What can hang from each mark:
z421: z885 z891
z253: z494 z891
z727: z675
z509: z885
z772: z253 z264
z125: z494
z891: z421 z727 z994
z885: z329 z421
z329: z885
z994: z885 z891

Each row was made from one small tree. The marks that hang from a mark follow it in brackets, in the order of their numbers. Every link used is in the known rows. Write each row's tree.
Known rows:
z727(z675): [-1.38 -0.85  3.81  0.52 -1.03  0.20 -2.00  0.44 -0.39 -0.18 -1.68 -2.76
 -0.47  1.45  1.12  0.34 -0.83  1.02 -1.20 -2.06 -1.01  0.18 -1.44]
z253(z494 z891(z421(z885) z727 z994)): [ 2.77 -0.39 -1.19 -0.09  0.91  0.21  4.24 -1.84 -0.18 -2.27  0.36  0.83
  0.62 -0.56  1.14 -0.42 -2.47 -2.24  2.24  0.15  1.92 -1.71  0.70]
z994(z891(z421(z885) z727)): [ 2.87 -0.85  1.72  1.94  0.33 -0.69  3.50  0.18 -1.06 -0.22  2.23 -0.26
 -0.18  0.36 -1.04 -0.30 -1.17 -1.78  1.74  0.94  1.78  1.30 -3.06]
z885(z329 z421(z891(z727(z675) z994))): [-3.77  1.40 -1.26 -0.51  1.83  2.46 -1.54 -1.36  0.99  0.17 -0.04 -0.90
 -0.79  1.69  1.47 -1.22  3.70  1.50  1.75  0.34 -1.15 -2.38 -0.44]
z772(z253): [ 3.27 -1.70  1.78  0.76 -3.62 -1.00 -2.83  0.95 -2.03 -1.46  0.37 -2.06
 -1.03  0.97 -0.85 -0.36 -4.02 -0.47 -2.80 -2.39 -1.00  1.34  0.03]
z509(z885(z329 z421(z891(z727 z994)))): [-4.16  0.76 -1.98 -0.18  1.67  0.81 -0.40  0.02 -1.07 -1.22  2.26  0.41
 -0.26 -0.63  2.14 -0.26  4.56  1.86 -0.34 -0.34  0.02 -0.47  0.50]
z994(z885(z329 z421)): [-1.81  1.58 -0.11 -0.89 -0.75 -1.11 -2.25  0.43  0.92  2.13 -4.41  0.47
 -0.37  1.83 -0.47 -0.13  1.00  1.65 -1.25  0.06 -0.74  3.15 -0.56]
z772(z253(z494 z891) z264): [ 2.31 -4.53  1.52  0.89 -3.43 -0.93 -0.68  1.06  0.63 -1.22 -1.20  0.08
  1.12 -1.09 -0.03 -0.70 -4.14 -2.03 -1.95  0.24  0.50  0.40  3.32]
z885(z329 z421(z891)): [-0.58  1.04 -1.39 -0.37  1.52  1.60 -1.61 -0.80  0.82 -1.52 -1.69 -0.96
  0.13  2.69  4.39 -2.36 -0.01  1.07 -0.55  1.36 -0.82  0.77 -1.59]
z885(z329 z421(z891(z727 z994))): [-1.59  1.84 -3.17 -0.70  2.39  2.06  0.38 -1.21  0.34 -1.13  0.85 -0.12
 -0.39  1.14  2.36 -1.47  2.12  0.32  0.85  0.60 -1.87 -1.09 -0.33]
z329(z885): [ 2.48  0.41  1.63 -1.02  0.26  0.59 -1.35  1.34 -0.07 -0.90 -0.60 -1.37
  1.53  0.32  0.06  2.35 -2.15  0.10 -0.74 -1.04 -1.51  2.25  0.88]
z125(z494): [ 1.58 -0.14  3.85  0.22 -2.31 -0.67  0.29  0.96 -0.71 -2.71 -2.92 -0.78
  0.79  0.09  3.00 -0.17 -2.10 -1.59 -1.29 -2.39 -0.82  3.07 -0.15]
z994(z885): [ 0.21  0.21  0.30 -0.39 -0.82 -1.82 -0.19  1.57 -0.40  0.91 -1.26  0.65
 -0.37 -0.56 -0.95  1.38 -0.85  0.51 -2.48 -1.34 -1.83  3.11  0.40]
z421(z885(z329) z891(z727)): [ 0.38 -0.16 -5.88  0.18  0.15  3.47  1.98 -1.47  0.55 -3.34  2.53 -0.52
 -0.36  0.50  4.21 -0.88 -1.96  0.77 -0.25  0.73 -0.02 -3.56 -0.24]
z509(z885): [-1.54 -1.29  2.51  0.85 -0.70 -1.36 -0.75  1.80 -2.64 -2.12  0.88 -0.62
 -0.03 -1.01  2.25  1.00  0.24  1.13 -2.89 -2.27 -0.07  2.56 -0.43]
z772(z253(z891(z421 z994)) z264): [ 1.74 -2.15  2.53  0.61  0.76 -1.55 -2.49  0.82 -0.97  0.78  1.02  2.15
  1.37 -1.72  0.24 -1.55 -2.30 -1.62 -0.12  0.24  0.02 -0.42  1.11]
z885(z329 z421): [-0.85  1.13  1.57 -0.21  0.19  0.40 -1.98 -0.19  0.00 -0.77 -3.57 -1.72
 -0.04  3.26  2.76 -1.86 -0.60  0.56 -0.64  0.40 -0.96  2.55 -2.35]
z253(z494 z891(z727 z994)): [ 0.91 -0.28 -1.55 -0.59 -0.08  0.09  4.47 -0.78  0.03 -2.22  0.97  0.36
  0.10 -2.12 -0.95  0.83 -1.68 -2.45  0.08 -1.02 -0.91 -0.76  2.83]
z772(z253(z494 z891(z421 z994(z885))) z264): [ 2.23 -2.53  1.29  0.38 -1.74 -2.82 -1.91  0.84  0.54  2.68 -1.14  2.67
  0.96 -2.34 -2.80  0.22 -1.46 -1.62 -0.32  0.85  1.29 -0.09  4.02]
z329(z885(z421(z891(z727 z994)))): [ 1.76  0.57 -1.18 -1.98  2.71  1.91  0.51  0.54  0.56 -1.27  1.91 -0.49
  0.85  0.80  0.33  1.32  2.17  0.13  1.96 -0.72 -2.01  1.22  1.61]
z421(z891(z727)): [ 0.91 -0.61 -1.86  0.25  1.49  0.87  2.88  0.80 -1.30 -3.55  4.06 -0.91
 -0.37 -0.80  2.34 -1.16 -0.73 -1.36 -1.66 -0.61 -2.08 -1.95 -0.64]
z421(z885(z329) z891(z727(z675) z994)): [-2.16  0.40 -5.83 -0.29  0.39  4.32  0.49 -2.62  1.40 -1.02  1.78 -0.25
 -0.76  0.57  2.68  0.45  0.94  2.58  1.98 -0.28  0.02 -5.02  1.00]
z253(z494 z891(z421 z727(z675) z994)): [-0.35  0.10  2.32  0.03  0.65 -0.82  1.76 -1.15 -0.16  0.20  0.27 -0.58
 -0.12 -1.35 -1.36 -0.26  0.49 -1.86  1.94 -0.04  1.45 -3.41  0.21]

Write each row's tree:
[-4.49  0.72  0.89 -0.12 -2.35 -0.91 -0.37  0.26  2.45  5.70 -2.39  0.73
 -1.47  0.12 -6.68  1.53  4.88  2.17  1.27  0.65  0.83  1.75 -0.69] | z994(z885(z329 z421) z891(z727(z675)))
[ 1.38  0.40  0.39  1.55 -0.39  0.03  2.01 -0.66 -0.17  0.71  1.29  0.32
 -0.11  0.40 -1.64 -0.27 -1.43 -0.81  1.72  1.98  2.32 -0.22 -3.26] | z994(z891(z421(z885(z329)) z727))
[-3.28  0.14 -0.85 -0.04  0.94  0.67 -1.89  0.29 -0.89 -1.76 -0.12 -0.49
  0.29  0.36  4.12 -0.91  2.52  2.66 -1.74  0.12  0.98  1.28 -0.77] | z509(z885(z329 z421(z891)))
[-4.27  0.95 -1.86 -1.03 -0.33  0.44 -1.89 -0.09  1.52  2.50 -1.18 -0.01
 -1.06  0.69 -1.02 -0.51  4.22  2.28 -0.40  0.38 -0.17 -1.29 -0.28] | z994(z885(z329 z421(z891(z727(z675)))))
[-5.42  1.82 -0.04 -1.29 -0.74 -0.14 -2.10 -0.38  1.24  3.83 -1.88  0.47
 -1.43  0.50 -4.01  1.34  5.38  2.16  1.71 -1.41 -1.16 -0.98  0.78] | z891(z727(z675) z994(z885(z329 z421)))
[ 3.95  0.00 -0.86 -0.11  1.12  0.15  2.31 -1.94  0.16 -1.39 -2.19  0.87
  0.95  0.41  3.07 -0.09 -3.64 -1.17  1.89  0.60  2.17  0.28  0.93] | z253(z494 z891(z421(z885) z994))
[-1.53 -0.02 -1.54  0.05  1.60  1.85  1.08 -0.43 -0.29 -1.01  3.46 -0.88
 -0.85 -0.72  0.93  0.56  1.88  0.43  0.42 -1.38 -2.33 -3.45  0.85] | z421(z891(z727(z675) z994))
[-1.53 -1.50  0.69  0.34  1.54 -0.25 -0.29  1.42 -1.77 -2.40  0.79 -0.60
 -0.13  0.64  4.86 -1.04  2.54  1.56 -1.85 -1.18  0.65  2.83 -0.79] | z509(z885(z421(z891)))
[ 2.51  0.66 -0.89 -2.10  3.00  1.90 -1.01  0.40  0.73 -0.76 -0.57 -0.48
  1.54  1.52  1.83  1.54  1.00  1.03  1.61 -0.33 -1.97  2.63  1.82] | z329(z885(z421(z891(z994))))
[-2.44  1.26 -0.80 -0.10 -1.53 -1.42  1.41  0.43  1.71  3.84 -1.25  1.65
 -0.83 -0.45 -5.91  1.24  3.29  0.72  0.35  1.02  0.05  3.26 -0.58] | z994(z885(z329 z421) z891(z727))
[ 0.94  0.74  2.38 -0.17  2.64 -1.37  2.69  0.36 -2.03 -1.64  3.24  0.42
  0.48 -1.60  0.90 -2.62 -1.54 -2.51 -0.44 -0.03  0.35 -1.59 -3.25] | z253(z891(z421 z727))
[-0.83  0.05  1.87  1.54 -1.03  0.52  0.22 -1.03  0.75  2.30  0.17 -0.57
 -0.42  0.68 -2.61 -0.10  0.78  0.61  2.61  1.46  2.79 -1.72 -3.41] | z994(z891(z421(z885(z329)) z727(z675)))
[ 3.93 -2.51 -0.05 -0.12 -4.46 -0.96 -0.33 -0.27 -0.20 -1.72 -1.09 -1.03
  0.01 -0.22 -1.23 -0.14 -5.55 -1.34 -2.43 -1.30  0.74  0.51  2.28] | z772(z253(z494 z891))
[ 4.06 -4.77  1.78  1.48 -2.31 -0.92 -0.89  0.15  0.05 -0.90 -1.33  0.39
  1.72  0.38  1.82 -1.96 -4.84 -1.91 -0.36  1.17  3.24 -0.39  1.68] | z772(z253(z494 z891(z421(z885))) z264)
[-1.03  2.25  0.34  0.66 -0.85 -2.37  0.70  0.77  0.56  4.71  0.86  2.14
 -0.53 -2.28 -6.71  1.40  1.80 -0.29  0.11  2.56  1.04  0.27 -1.63] | z994(z885(z329) z891(z421 z727))
[ 2.71  0.07  0.04 -1.66  2.20  1.57 -1.31  0.83  0.86 -1.53 -0.95 -1.43
  1.53  2.10  2.55  0.47 -0.08  0.76  0.32 -0.13 -1.12  2.66  0.56] | z329(z885(z421(z891)))
[-4.17  1.60 -4.30 -0.90  0.39  1.31 -0.55 -0.71  1.35  2.44  1.91  0.95
 -1.24 -1.88 -2.28  1.77  3.60  2.17  0.06 -0.12 -1.95 -4.27  2.09] | z421(z891(z727(z675) z994(z885(z329))))
[ 2.29 -4.12  3.21  1.47 -2.32 -2.01 -0.10  1.34 -0.81 -0.84  1.76  0.24
  0.98 -1.52 -1.27 -2.57 -2.45 -3.91 -0.97  1.05  1.86 -2.53  1.40] | z772(z253(z494 z891(z421 z727)) z264)
[ 0.61  1.82 -0.99  0.34  1.37  0.95  0.39 -1.41 -1.23 -0.55  1.89  0.24
 -0.07  1.02  1.22 -0.63 -0.66 -0.77  2.03  0.38  0.27 -2.66 -1.69] | z891(z421(z885(z329)) z727 z994)
[ 2.40  0.70  0.58  1.49  0.19 -0.09  0.14 -0.91  0.43  1.08 -1.38  0.18
  0.43  1.35  0.19  0.01 -2.60  0.34  1.26  2.24  2.35  1.98 -2.92] | z994(z891(z421(z885(z329))))
[ 1.07 -1.20 -0.09 -0.21 -1.06 -0.46  4.75 -0.01  0.05 -3.13  0.64 -0.59
  0.34 -1.55 -0.04 -0.44 -2.84 -2.55 -1.15 -0.63  0.07 -0.82  1.10] | z253(z494 z891(z727))
[-1.65  2.60 -2.65 -1.00 -0.26 -0.58 -1.70 -0.01  0.67  2.55 -2.18  1.75
 -0.40 -1.02 -1.86  2.74  0.14  1.71 -0.91 -0.48 -2.41  1.33  2.19] | z891(z994(z885(z329)))
[ 1.80  0.90  2.00  0.83 -0.01 -3.34  0.36  1.50 -0.11  4.22 -1.03  1.69
 -0.10 -1.26 -4.46  1.74  0.13 -0.31 -0.36  1.35  0.80  4.25 -1.76] | z994(z885 z891(z421))
[-4.19  2.96  1.43 -0.33  0.58 -1.28 -2.78 -0.28  0.00  4.75  0.31  0.76
 -1.02 -1.18 -4.60  1.13  4.26  0.97  1.46  0.27 -0.17 -3.71 -0.59] | z891(z421 z727(z675) z994(z885(z329)))
